What can hang from each mark
mipab: denu tevol
ninur: tifivof
lilop: lave
lave: denu tifivof
tevol: lave mipab
denu: gero ninur
tifivof: lave
gero: tevol

Known rows, with every way that one mark hangs from another
(ninur (tifivof (lave (denu (gero (tevol mipab)))))): |   8.7 |   6.1 |  75.1 |  57.2 | -30.5 | -70.1 | -33.2 |  15.8 | -44.7 | -53.7 | -25.6 |  -7.1 |  26.9 |  34.1 |  36.3 |  -0.7 |  29.6 |   7.3 |   0.6 |
(tifivof (lave (denu gero))): |   8.4 | -17.3 |  63.5 |  34.2 | -38.4 | -75.4 |  -9.5 |  10.3 | -31.7 | -47.0 | -57.2 | -13.4 |   6.8 |  25.5 |  42.3 |  26.2 |  11.3 |   3.7 | -10.8 |
(ninur (tifivof (lave (denu (gero tevol))))): |   8.4 |  -0.7 |  70.3 |  44.4 | -27.9 | -75.7 | -20.9 |  13.5 | -34.8 | -41.2 | -52.2 |  -5.2 |  25.4 |  24.3 |  31.7 | -17.2 |  14.4 |  18.0 |  -5.5 |
(lilop (lave denu tifivof)): |  10.1 |  -5.4 |  68.6 |  51.0 |   3.0 | -61.0 |   1.0 | -18.4 |  -4.5 | -46.5 | -31.3 | -19.5 |   9.7 |   9.4 |  24.9 |  18.1 |  -6.8 |  18.7 | -22.4 |
(tevol (mipab (denu (ninur (tifivof lave))))): |  12.0 |   2.6 |  59.8 |  38.9 | -18.3 | -32.8 | -26.1 |  27.8 | -55.1 | -51.6 |  -1.8 | -22.1 |  24.9 |  43.8 |  33.9 | -33.0 |  38.2 |  35.2 | -18.5 |
(denu (gero (tevol lave mipab)) (ninur tifivof)): |   2.9 |  16.4 |  47.7 |  51.2 | -19.6 | -15.8 | -15.0 |  37.7 | -36.8 | -52.2 |  13.6 |  -1.0 |  20.1 |  42.1 |   4.6 |  -5.1 |  27.1 |  35.7 |  21.7 |
(gero (tevol (lave denu))): |   9.0 | -17.5 |  57.8 |  40.8 |   0.5 | -49.7 |  16.2 |  35.6 | -12.0 | -42.2 |  -2.9 |  -5.3 |   5.2 |  15.8 |  21.9 | -18.8 |  22.3 |   9.7 |  -2.3 |
(gero (tevol (lave (denu ninur)))): |   5.7 | -17.7 |  46.8 |  40.3 |   4.7 | -30.2 |  18.8 |  33.7 | -15.3 | -33.6 | -15.7 |  -3.2 |  -1.9 |  14.6 |   8.9 |   0.4 |  14.8 |  18.9 |   8.3 |
(tifivof lave): |  17.4 | -21.7 |  56.7 |  39.7 | -21.4 | -48.0 |  -9.7 |  10.4 | -23.8 | -35.5 | -25.1 | -14.3 |   5.7 |  21.8 |  37.7 | -50.7 |  37.7 |  43.7 | -14.1 |
(denu (ninur tifivof)): |   1.2 |   8.2 |  46.2 |  26.1 | -15.0 | -26.9 |  -7.9 |  12.0 | -25.7 | -31.7 | -30.8 | -11.6 |  36.7 |  24.3 |   4.0 | -68.4 |  17.8 |  67.6 |   0.0 |
(tifivof (lave (denu (gero tevol) ninur))): |   3.9 | -19.3 |  51.0 |  39.4 | -15.7 | -48.9 |  -5.8 |  16.0 | -33.1 | -33.6 | -67.5 |  -3.9 | -10.3 |  20.6 |  16.5 |  52.6 |   6.2 |   5.9 |  14.5 |
(mipab (denu gero) (tevol (lave tifivof))): |  12.4 |  -7.4 |  48.1 |  17.9 |  -6.6 | -58.0 |   4.6 |  30.7 | -29.7 | -66.4 |   8.7 | -22.3 |   5.2 |  41.6 |   3.8 |  15.5 |  14.7 | -24.0 | -18.9 |
(lilop (lave (denu gero ninur) tifivof)): |   1.4 |   0.6 |  55.3 |  42.3 |  -2.9 | -45.0 |  -0.4 | -15.1 | -13.4 | -45.7 | -53.3 | -14.8 |   2.4 |  17.6 |   7.7 |  77.2 | -26.1 |  18.0 |  -1.0 |
(lilop (lave (denu gero) tifivof)): |   5.3 |   1.5 |  68.2 |  46.7 |  -9.1 | -67.3 |  -2.9 | -15.1 |  -8.4 | -56.0 | -38.7 | -17.8 |   8.8 |  17.9 |  23.7 |  58.7 | -17.8 |   7.7 | -12.6 |
(gero tevol): |   3.8 | -12.8 |  52.9 |  27.2 |   4.5 | -35.1 |   4.3 |  29.9 |  -9.0 | -44.7 |  -6.4 |  -6.7 |   7.9 |  16.1 |   4.0 | -45.3 |  38.3 |  26.8 |  16.4 |
(lilop (lave (denu (gero tevol) ninur) tifivof)): |   0.8 |  -2.4 |  56.0 |  49.1 |  10.1 | -38.3 |   1.7 |  -8.9 |  -9.1 | -44.3 | -49.3 |  -7.8 |  -7.9 |  12.5 |  -3.6 |  81.6 | -22.0 |  11.5 |  13.2 |
(gero (tevol lave)): |  12.7 | -16.0 |  51.5 |  40.6 |   1.5 | -32.7 |  13.5 |  37.9 |  -6.9 | -41.8 |  19.6 |  -5.1 |   3.1 |  19.7 |  17.4 | -53.0 |  38.3 |  34.6 |   3.2 |
(lave tifivof): |  10.9 |  -0.1 |  60.0 |  31.8 |   3.2 | -40.5 |  -8.9 | -17.9 |  -7.0 | -45.4 | -22.2 | -14.0 |  18.3 |  25.1 |  -0.6 | -55.5 |  22.6 |  33.3 | -15.0 |
(ninur (tifivof (lave (denu gero)))): |   9.3 |   2.9 |  70.7 |  39.0 | -43.1 | -82.2 | -22.7 |   6.2 | -38.9 | -42.6 | -56.1 | -12.2 |  34.4 |  28.0 |  44.3 | -22.5 |  10.9 |  26.5 | -20.2 |

Rows
|  -9.0 |   7.7 |  53.4 |  22.8 | -14.7 | -50.2 |  -6.6 |  19.6 | -31.5 | -43.0 | -61.2 |  -3.3 |  27.8 |  23.7 |  -2.0 |  28.0 |  -3.9 |  11.3 |  22.2 | -> (lave (denu (gero tevol) (ninur tifivof)))
|   6.5 |  -1.6 |  52.0 |  20.2 | -11.4 | -45.1 | -12.5 |  34.7 | -46.0 | -40.5 | -47.9 | -10.1 |  13.7 |  36.2 |  14.1 |  -1.7 |  12.8 |  32.7 |  -0.3 | -> (mipab (denu (gero tevol) (ninur (tifivof lave))))
|   5.9 |   4.7 |  48.7 |  34.3 | -36.1 | -39.4 | -21.8 |  10.5 | -41.2 | -33.1 | -53.9 |  -7.4 |  22.7 |  34.4 |  16.8 | -18.3 |  11.8 |  54.7 |   3.0 | -> (denu gero (ninur (tifivof lave)))
|   8.5 | -24.7 |  52.3 |  40.1 | -16.8 | -45.6 |  -2.6 |   5.8 | -32.3 | -26.7 | -62.0 | -13.4 |  -0.5 |  17.4 |  28.8 |   3.3 |  12.1 |  25.0 |  -8.1 | -> (tifivof (lave (denu ninur)))
|   2.4 |   3.6 |  62.2 |  14.0 | -26.8 | -51.3 | -12.8 |  39.5 | -39.7 | -79.5 |  17.1 | -26.7 |  22.9 |  48.7 |  33.4 |  15.2 |  37.0 |  -5.2 |  -6.2 | -> (tevol (mipab (denu gero)))
|  -5.1 |  11.7 |  44.0 |  22.3 | -11.9 | -27.8 | -11.0 |  25.9 | -27.3 | -40.5 | -38.6 |  -0.2 |  22.7 |  29.8 | -12.1 | -14.5 |  13.3 |  42.5 |  29.7 | -> (denu (gero tevol) (ninur tifivof))
|  -3.1 |   4.2 |  53.1 |  27.2 |  -6.5 | -45.0 |  -6.8 | -21.7 | -21.4 | -46.0 | -72.5 | -10.3 |  12.7 |  28.3 | -11.7 |  53.3 | -16.7 |  -2.3 |   1.4 | -> (lave (denu gero ninur) tifivof)
|   4.3 | -16.7 |  44.5 |  27.3 | -25.9 | -66.0 |  12.2 |  41.1 | -24.8 | -58.6 |  -1.1 | -15.2 |  10.8 |  25.9 |  17.1 |  27.6 |  15.7 | -27.1 |   2.3 | -> (mipab (tevol (lave (denu gero))))
|   4.8 |   5.8 |  47.4 |  17.0 |  -8.6 | -38.2 |   2.4 |  47.6 | -36.4 | -46.8 | -16.0 |  -9.4 |  22.1 |  38.2 |  11.1 |  -9.5 |   7.8 |  32.9 |  -3.8 | -> (mipab (denu (gero (tevol lave)) (ninur tifivof)))
|  17.2 | -15.8 |  48.7 |  23.8 |   7.9 | -50.2 |   8.3 |  26.5 | -26.8 | -57.1 |  18.2 | -23.5 |   4.9 |  33.1 |   4.2 | -26.9 |  24.9 | -10.8 | -28.2 | -> (mipab denu (tevol (lave tifivof)))
|   0.9 |  -2.8 |  53.7 |  34.0 |   8.8 | -36.1 |  -1.8 | -24.1 | -17.5 | -34.4 | -63.1 | -11.9 |  12.6 |  19.2 | -11.1 |   8.7 |  -6.8 |  14.8 |  -8.3 | -> (lave (denu ninur) tifivof)
|   4.3 |  -9.9 |  39.1 |  39.0 |  -4.4 | -42.2 |   5.4 |   8.7 | -25.3 | -49.0 | -20.5 | -10.5 |   1.1 |  28.6 | -13.0 |  45.3 |  -1.1 | -21.5 |   4.0 | -> (mipab (tevol (lave (denu gero ninur) tifivof)))
|   3.0 |  -1.5 |  51.1 |  19.2 |  -8.7 | -21.8 |  -5.4 |  34.4 | -40.1 | -60.4 |  11.9 | -24.8 |  18.8 |  40.5 |  20.3 |  -6.7 |  36.4 |  15.9 |  -3.4 | -> (tevol (mipab (denu ninur)))
|  -8.7 |  10.5 |  53.4 |  18.2 | -31.1 | -57.2 |  -7.0 |  13.0 | -33.8 | -45.5 | -64.3 | -10.7 |  39.2 |  28.3 |  10.8 |  19.4 |  -9.5 |  21.2 |   4.0 | -> (lave (denu gero (ninur tifivof)))
|   3.7 | -14.1 |  55.0 |  51.8 | -18.8 | -40.1 | -17.6 |  18.0 | -43.1 | -46.8 | -41.7 |  -5.8 |  -8.7 |  30.6 |  21.9 |  62.5 |  22.3 |  -6.6 |  19.3 | -> (tifivof (lave (denu (gero (tevol mipab)) ninur)))
|  17.8 |   1.4 |  62.1 |  65.7 |  13.3 | -21.8 | -10.8 |  12.2 | -15.3 | -55.5 |  42.6 |  -5.4 |   0.4 |  34.5 |   5.6 | -39.6 |  47.0 |  16.2 |  -0.6 | -> (gero (tevol (lave tifivof) mipab))
|   0.1 |  -7.8 |  55.9 |   1.2 |  -6.1 | -58.2 |   6.5 |  46.9 | -24.2 | -62.7 | -17.0 | -16.3 |  11.3 |  33.2 |  15.6 |  10.2 |  21.5 |  -2.3 |   2.1 | -> (mipab (denu (gero tevol)))
|  11.3 |  -2.5 |  59.6 |  45.5 |   1.5 | -28.5 | -24.3 |  36.1 | -48.9 | -46.7 |   0.6 | -11.7 |  11.8 |  37.3 |  18.2 | -28.4 |  44.2 |  25.7 |   0.7 | -> (gero (tevol (mipab (denu (ninur (tifivof lave))))))
|   9.4 |  -9.1 |  51.9 |  50.9 |  20.7 | -27.7 |   8.4 |   3.2 | -11.4 | -33.1 | -25.6 |  -0.9 |  -5.1 |  17.7 |  -7.6 |  -1.1 |   5.7 |  14.2 |  -0.2 | -> (gero (tevol (lave (denu ninur) tifivof)))
|   4.5 | -18.7 |  51.1 |  34.3 | -31.2 | -53.2 |  -7.6 |   7.8 | -35.9 | -34.8 | -69.9 | -10.6 |   0.7 |  24.4 |  27.8 |  45.9 |   2.2 |  14.3 |   0.3 | -> (tifivof (lave (denu gero ninur)))
|  -3.6 |  -7.9 |  49.6 |  32.2 | -20.3 | -48.8 |   9.8 |  15.2 | -16.4 | -46.8 | -43.7 | -16.8 |   5.0 |  13.8 |  27.9 |  77.0 | -19.0 |  19.9 |   7.0 | -> (lilop (lave (denu gero ninur)))
|  14.2 |  -9.8 |  60.2 |  38.1 |   2.1 | -35.4 |   2.4 |  53.8 | -28.2 | -62.8 |  49.9 | -15.2 |   3.3 |  37.1 |  31.1 | -26.2 |  50.2 |   9.2 |  -6.8 | -> (gero (tevol lave (mipab denu)))
|   8.2 | -23.4 |  46.1 |  32.1 | -14.4 | -59.4 |  16.1 |  39.7 | -20.8 | -52.1 |   5.4 | -16.9 |  10.6 |  18.5 |  17.7 |  -7.0 |  22.3 | -14.9 |  -3.4 | -> (mipab (tevol (lave denu)))
|  -3.4 |   3.5 |  54.5 |  24.6 | -16.8 | -48.8 |  -1.9 |   9.4 | -28.8 | -34.5 | -56.7 | -12.8 |  39.1 |  19.3 |  12.0 | -26.2 |   1.1 |  34.2 |  -4.7 | -> (lave (denu (ninur tifivof)))
|  11.3 |  -1.9 |  49.0 |  40.8 | -18.7 | -29.5 | -19.3 |   6.4 | -36.5 | -22.8 | -44.6 |  -9.8 |  24.1 |  25.1 |  17.8 | -63.2 |  21.3 |  71.3 |  -8.0 | -> (denu (ninur (tifivof lave)))
|   0.6 |   5.6 |  66.9 |  27.1 | -14.1 | -69.8 |  -8.4 | -18.3 | -17.5 | -56.2 | -57.3 | -13.4 |  21.5 |  28.5 |   6.3 |  31.3 |  -5.4 | -10.8 | -10.3 | -> (lave (denu gero) tifivof)
